Every row comes from one small tree of marks. The marks that hang from a mark follow it in brackets, in the order of their numbers. Every link used is in the known rows. Which tree was each row made from?
Known rows:
j768(j303 j653 j734(j580 j857)): [1.15, -0.33, 0.85, -1.32, -0.91, 0.94, -0.58, -0.63, -0.64, 3.62, 2.39, -0.66, 0.45, 1.43, -1.04, -1.77, 0.07, -3.92, 3.43, 1.41, 2.14]
j768(j303(j580) j653 j734(j857)): [1.21, -1.24, -0.36, 0.42, -1.24, 2.74, 2.46, -2.35, -0.63, 1.88, 2.29, -2.17, 0.31, 1.12, -0.98, -4.43, 0.52, -1.73, 1.99, 0.58, 1.85]
j303(j580): [0.36, -1.35, -2.17, 1.50, -1.59, 4.83, 1.12, 0.09, -1.79, -3.02, -3.68, -3.34, -3.53, 3.98, -0.92, -4.90, 0.66, 4.52, -0.50, 0.66, 2.47]
j580(j734(j768(j653))): [-1.23, -0.18, -1.81, 0.31, 1.23, -2.97, 1.17, -2.55, 0.07, -5.63, -2.42, -3.65, -1.88, 3.21, -5.28, -2.51, -2.01, -2.01, -1.25, 1.99, -0.09]
j580(j734): [-0.79, -1.05, -2.53, -0.07, -1.57, 0.11, 1.65, -1.75, -0.28, -3.49, -6.03, -3.18, -4.64, 4.35, -5.02, -2.27, -2.01, 0.62, 0.39, 3.82, 1.10]
j734(j580 j768): [0.12, 0.92, 1.39, 0.45, 2.34, -1.15, -5.13, 1.75, -2.68, -1.78, -0.28, -1.83, 0.72, 3.39, -1.67, -1.06, 0.02, 0.82, 0.56, 0.53, 0.27]
j734(j580): [-0.04, 0.08, -0.25, -0.80, -0.98, 2.43, -3.18, 2.58, -1.53, -0.43, -3.47, -1.08, -3.21, 4.59, -0.75, -1.05, 0.13, 1.41, 1.40, 1.94, 2.55]
j580(j734(j768)): [-0.68, -0.35, -1.24, 1.30, 0.86, -2.52, 0.17, -2.35, -1.01, -4.46, -4.00, -3.83, -1.88, 3.62, -5.75, -2.17, -2.06, -0.01, -0.25, 2.77, -0.62]
j857(j186 j734(j580 j768(j303))): [-1.21, -2.05, 0.06, 2.20, 3.12, -0.73, -0.04, 2.62, -3.70, -1.34, -2.79, 0.67, 1.67, 3.04, -1.30, 2.84, -0.20, 2.93, 1.67, 0.98, -1.84]
j734(j580 j768 j857(j186)): [0.72, -0.28, 0.25, -0.80, 5.74, -2.40, -8.10, 1.90, -4.81, 0.06, -0.81, 0.43, 1.44, 3.84, 0.31, -2.44, 0.24, 1.05, -0.55, -0.93, -1.70]
j768(j303 j653 j734): [-0.59, -1.86, 0.00, 1.29, -1.86, 2.25, 4.12, -1.95, 0.83, 1.71, 2.88, -2.85, -0.83, 1.85, -3.00, -1.25, -0.25, -3.40, 4.17, 3.62, 2.29]
j734(j768(j303(j580) j653)): [-1.08, -1.15, -1.54, 4.50, 1.51, -0.21, 0.86, -0.17, -0.71, -3.53, 2.87, -3.54, 1.10, 1.74, -1.48, -4.15, 0.61, -1.07, 1.17, 0.39, 1.45]
j653(j768(j303(j580) j734(j857))): [0.50, -2.53, -2.51, 2.92, -2.13, 4.02, 0.76, -1.20, -0.50, 1.56, -0.59, -3.72, -2.35, 2.79, -1.08, -1.88, 0.52, 2.69, 1.80, -0.35, 1.68]
j653(j768(j303 j734(j857))): [-0.11, -3.18, -2.50, 3.13, -1.75, 2.82, -0.29, -0.88, -0.13, 2.05, -0.19, -4.07, -3.00, 3.10, -2.30, -0.32, 0.53, 1.92, 2.52, 0.86, 2.25]
j768(j653 j734(j580)): [0.60, 0.63, 1.93, -4.53, 0.05, 1.90, 0.26, -1.40, 0.05, 0.03, 0.82, -1.89, -1.14, 2.98, -2.44, -0.91, -0.76, -2.88, -0.13, 1.02, 1.75]
j857(j734(j580)): [0.15, -0.87, 0.37, 0.53, -1.39, 0.92, -1.02, 2.21, -2.58, -2.78, -4.98, -1.64, -2.41, 2.87, -3.83, 2.76, 0.99, 4.33, 0.65, 0.96, 4.23]
j303(j580(j734(j768 j857))): [1.46, 0.28, -1.99, 0.62, 0.40, 0.55, -0.28, -1.77, -2.74, -4.28, -4.32, -3.00, -1.37, 3.20, -2.54, -5.71, -0.72, 2.85, -2.24, -0.48, -0.12]
j186(j857(j734(j768))): [-1.20, -1.27, -1.37, 4.50, -0.33, -0.73, 1.35, -0.86, -1.50, -3.62, -5.21, -3.26, -0.93, 3.06, -4.98, 5.25, -0.17, 3.67, -2.78, 5.29, 6.16]
j768(j303 j734(j580 j857)): [2.15, -0.86, 1.75, 0.65, -1.61, 1.79, -2.34, 0.05, -2.95, 5.87, -0.28, -0.79, -0.01, 2.43, -1.99, -0.87, 0.03, 0.41, 5.21, 3.14, 1.11]

Which tree is each row?
[-0.73, -1.59, -0.55, 4.29, 0.27, -0.95, 1.66, 0.36, -2.01, -4.83, -0.64, -3.22, 0.64, 0.99, -3.97, 0.70, 1.23, 2.45, 0.37, -0.13, 3.19]
j857(j734(j768(j303(j580) j653)))
[-0.15, -2.26, -2.48, 3.16, -2.46, 4.98, 2.56, -1.15, 0.46, 0.98, -0.77, -4.05, -2.35, 3.08, -1.25, -1.11, -0.01, 2.60, 2.22, 0.27, 1.29]
j653(j768(j303(j580) j734))
[0.15, -1.69, -3.21, 4.18, -2.85, 2.59, 2.44, -0.28, -1.58, -0.25, -3.24, -2.02, -2.32, 3.01, -1.23, -4.88, -0.20, 1.67, 3.52, 2.41, 1.50]
j768(j303(j580(j734(j857))))
[-0.30, -0.67, -2.19, 1.49, 1.26, -3.90, -0.76, -2.27, -0.99, -3.39, -1.48, -2.80, -0.85, 2.31, -4.50, -3.84, -1.41, -2.25, 0.02, 1.57, 0.59]
j580(j734(j768(j303 j653) j857))
[-0.29, 0.04, 1.10, 0.46, 1.26, -1.98, -1.78, 1.43, -2.17, -4.85, -1.52, -2.10, 0.37, 1.70, -3.92, 2.37, 0.87, 1.74, -1.08, -0.72, 3.12]
j857(j734(j580 j768(j653)))
[0.49, -0.97, -0.27, 0.74, -2.05, 3.87, 5.22, -2.40, 0.24, 1.03, 2.02, -2.71, 0.16, 1.40, -1.19, -3.45, -0.25, -2.13, 2.91, 1.54, 1.19]
j768(j303(j580) j653 j734)
[1.35, -0.39, -2.77, -0.01, -1.10, 2.33, 0.82, -1.69, -2.17, -3.41, -5.67, -2.64, -3.26, 3.62, -2.13, -5.71, -0.66, 3.22, -1.73, -0.13, 1.17]
j303(j580(j734(j857)))
[-1.38, -1.50, -0.06, -0.63, 4.25, -1.16, -0.01, 1.94, -2.82, -3.67, -2.20, 0.47, 1.10, 2.89, -1.38, 2.46, -0.16, 1.60, -1.27, -0.42, -1.11]
j857(j186 j734(j580 j768(j653)))
[-0.57, 1.40, 0.70, -0.93, 3.08, -1.86, -3.92, 1.14, -1.37, -3.20, 1.41, -1.77, 0.98, 2.85, -1.28, -1.95, 0.01, -2.02, -1.00, -0.68, 0.80]
j734(j580 j768(j653))
[-0.90, -1.18, -3.93, 2.24, -2.02, 2.01, 4.25, -0.88, 0.54, -2.20, -0.40, -1.64, -1.86, 1.94, -0.14, -5.93, -0.29, -2.69, 1.46, 0.85, 2.64]
j768(j303(j580(j734(j857))) j653)
[-0.02, -1.04, -0.96, -0.48, -1.17, 3.42, -0.89, -0.46, 0.24, 0.24, -1.70, -3.66, -3.40, 3.89, -1.96, 0.67, -0.25, 2.00, 0.19, 0.08, 1.49]
j653(j768(j734(j580)))
[-0.48, 0.02, 0.76, 2.38, 0.44, -1.75, -0.70, 1.75, -2.12, -3.52, -0.81, -1.45, 1.34, 1.06, -3.24, 2.11, 0.87, 0.95, 1.06, 0.26, 2.87]
j857(j734(j580 j768(j303 j653)))
[0.16, -1.78, -1.54, -1.01, 0.51, 2.64, -2.31, -0.42, -0.77, 1.33, -1.92, -2.51, -3.01, 4.34, -0.91, 0.05, -0.13, 1.96, -0.31, -0.56, 0.50]
j653(j768(j734(j580 j857(j186))))
[-1.04, -2.92, -1.66, 0.83, 5.97, -3.04, -4.25, 0.00, -2.59, -2.99, 1.89, -1.84, 0.01, 3.28, -1.51, -3.67, 0.74, -1.01, -2.07, -0.57, 0.22]
j734(j768(j653) j857(j186))
[-0.40, -3.08, -1.23, 2.32, 5.30, -2.63, -5.66, 0.22, -4.46, -1.45, -0.02, -2.16, -0.30, 3.90, -2.01, -2.92, 0.71, 2.27, -0.96, 0.56, -0.26]
j734(j768 j857(j186))
[-1.63, -0.88, -1.52, 3.76, -0.12, -1.00, 2.05, -1.00, -0.81, -4.55, -4.26, -3.18, -0.85, 2.64, -4.47, 4.97, -0.13, 2.01, -3.53, 4.64, 6.40]
j186(j857(j734(j768(j653))))
[0.26, -1.45, -1.59, 3.92, 2.60, -1.98, -3.01, -0.37, -2.44, -2.23, 3.06, -2.83, 1.32, 1.31, -1.16, -5.52, 1.51, -0.66, 0.09, -1.22, 2.30]
j734(j768(j303(j580) j653) j857)
[-0.79, -1.05, -2.48, -0.78, 3.53, -3.94, -0.89, -2.50, -1.42, -4.18, -2.74, -2.06, -1.25, 3.55, -3.77, -3.46, -1.81, -1.92, -2.10, 0.95, -1.42]
j580(j734(j768(j653) j857(j186)))
[1.41, 0.87, 1.16, 0.16, 3.61, -3.08, -9.09, 1.71, -4.46, -0.41, -0.39, -1.14, 0.98, 2.96, -1.41, -2.42, 1.01, 1.13, -0.59, -1.16, 1.09]
j734(j580 j768 j857)
[0.71, -3.54, 0.18, 2.11, -0.32, 2.03, 0.28, -0.93, -2.78, 5.20, -0.32, -1.72, -0.65, 3.27, -2.49, -1.28, -0.14, 1.18, 5.05, 4.07, -0.18]
j768(j303 j734(j857(j186)))
[-0.76, -3.10, -2.28, 3.54, -2.43, 3.75, 1.66, -0.76, 0.68, 1.58, -0.18, -4.33, -3.07, 3.36, -2.43, 0.40, 0.08, 1.79, 3.07, 1.63, 1.74]
j653(j768(j303 j734))
[1.84, -0.76, 1.96, -3.59, 1.40, 1.51, -3.59, -0.55, -3.23, 3.55, -2.44, -0.74, -1.11, 4.24, -2.02, -0.57, -0.45, 1.65, 0.77, 1.67, -0.62]
j768(j734(j580 j857(j186)))
[0.42, -0.72, -0.20, 1.77, 4.47, -2.24, -6.47, 2.50, -4.66, 2.03, 0.49, 1.12, 2.29, 3.26, 0.99, -2.51, 0.34, 0.16, 2.25, 0.04, -1.83]
j734(j580 j768(j303) j857(j186))
[-0.85, 1.10, 0.26, 1.72, 2.05, -1.50, -2.61, 1.76, -0.93, -1.21, 2.64, -0.94, 2.01, 1.99, -0.09, -2.02, 0.01, -3.14, 2.14, 0.31, 0.74]
j734(j580 j768(j303 j653))
[-0.19, -0.27, -1.75, -0.27, 1.93, -4.12, -1.61, -2.62, -1.15, -4.77, -2.35, -3.18, -1.68, 2.84, -5.00, -3.55, -1.28, -1.84, -1.98, 0.85, 0.63]
j580(j734(j768(j653) j857))
[-0.19, -1.46, -2.10, 0.18, 2.89, -3.52, -1.77, -2.19, -2.25, -3.42, -3.95, -2.17, -1.61, 3.98, -4.40, -2.93, -1.88, 0.32, -1.12, 1.93, -1.71]
j580(j734(j768 j857(j186)))
[0.39, 0.49, -2.14, 0.28, 0.14, 1.21, 2.44, -2.16, -1.14, -5.58, -3.53, -3.24, -1.28, 3.01, -2.32, -5.67, -1.20, 1.22, -2.39, -0.34, -0.24]
j303(j580(j734(j768(j653))))
[0.89, -0.51, -2.44, 0.11, 1.55, 0.87, 0.33, -1.85, -2.84, -4.04, -4.49, -2.26, -1.04, 3.63, -1.55, -5.63, -0.92, 2.74, -2.42, -0.52, -1.63]
j303(j580(j734(j768 j857(j186))))
[0.49, -1.30, -1.29, -2.10, 2.29, 1.08, -5.82, 2.64, -3.79, 1.68, -3.71, 1.31, -2.40, 5.01, 1.31, -2.58, 0.44, 1.53, 0.13, 0.42, 0.94]
j734(j580 j857(j186))
[-1.12, -2.10, -0.19, 4.47, 0.48, -1.66, 1.05, 0.65, -1.56, -4.60, -0.40, -3.48, -0.07, 1.13, -5.15, 1.65, 1.19, 1.80, 1.13, 0.95, 3.86]
j857(j734(j768(j303 j653)))
[-1.61, -3.63, -0.92, 2.39, 3.58, -0.95, 0.77, 1.16, -3.34, -3.90, -3.08, -1.73, -0.18, 3.52, -3.54, 2.51, 0.16, 4.58, -0.33, 1.13, -0.71]
j857(j186 j734(j768))
[-1.27, -0.44, -2.09, 1.82, 0.26, -2.67, 2.09, -2.23, 0.29, -4.28, -1.61, -3.29, -0.97, 2.58, -4.97, -2.70, -1.96, -2.64, 0.87, 2.90, -0.08]
j580(j734(j768(j303 j653)))
[-0.66, -3.72, -1.81, 4.77, 4.24, -2.32, -4.10, 0.82, -3.96, 0.61, 1.04, -1.66, 0.81, 3.16, -1.24, -3.13, 0.89, 1.39, 2.21, 1.40, -0.75]
j734(j768(j303) j857(j186))
[-0.86, -1.71, 0.28, 0.55, 3.86, -0.92, -1.10, 2.21, -3.80, -2.65, -3.51, 0.21, 0.97, 3.50, -1.77, 2.85, -0.14, 3.64, -0.27, 0.33, -1.62]
j857(j186 j734(j580 j768))
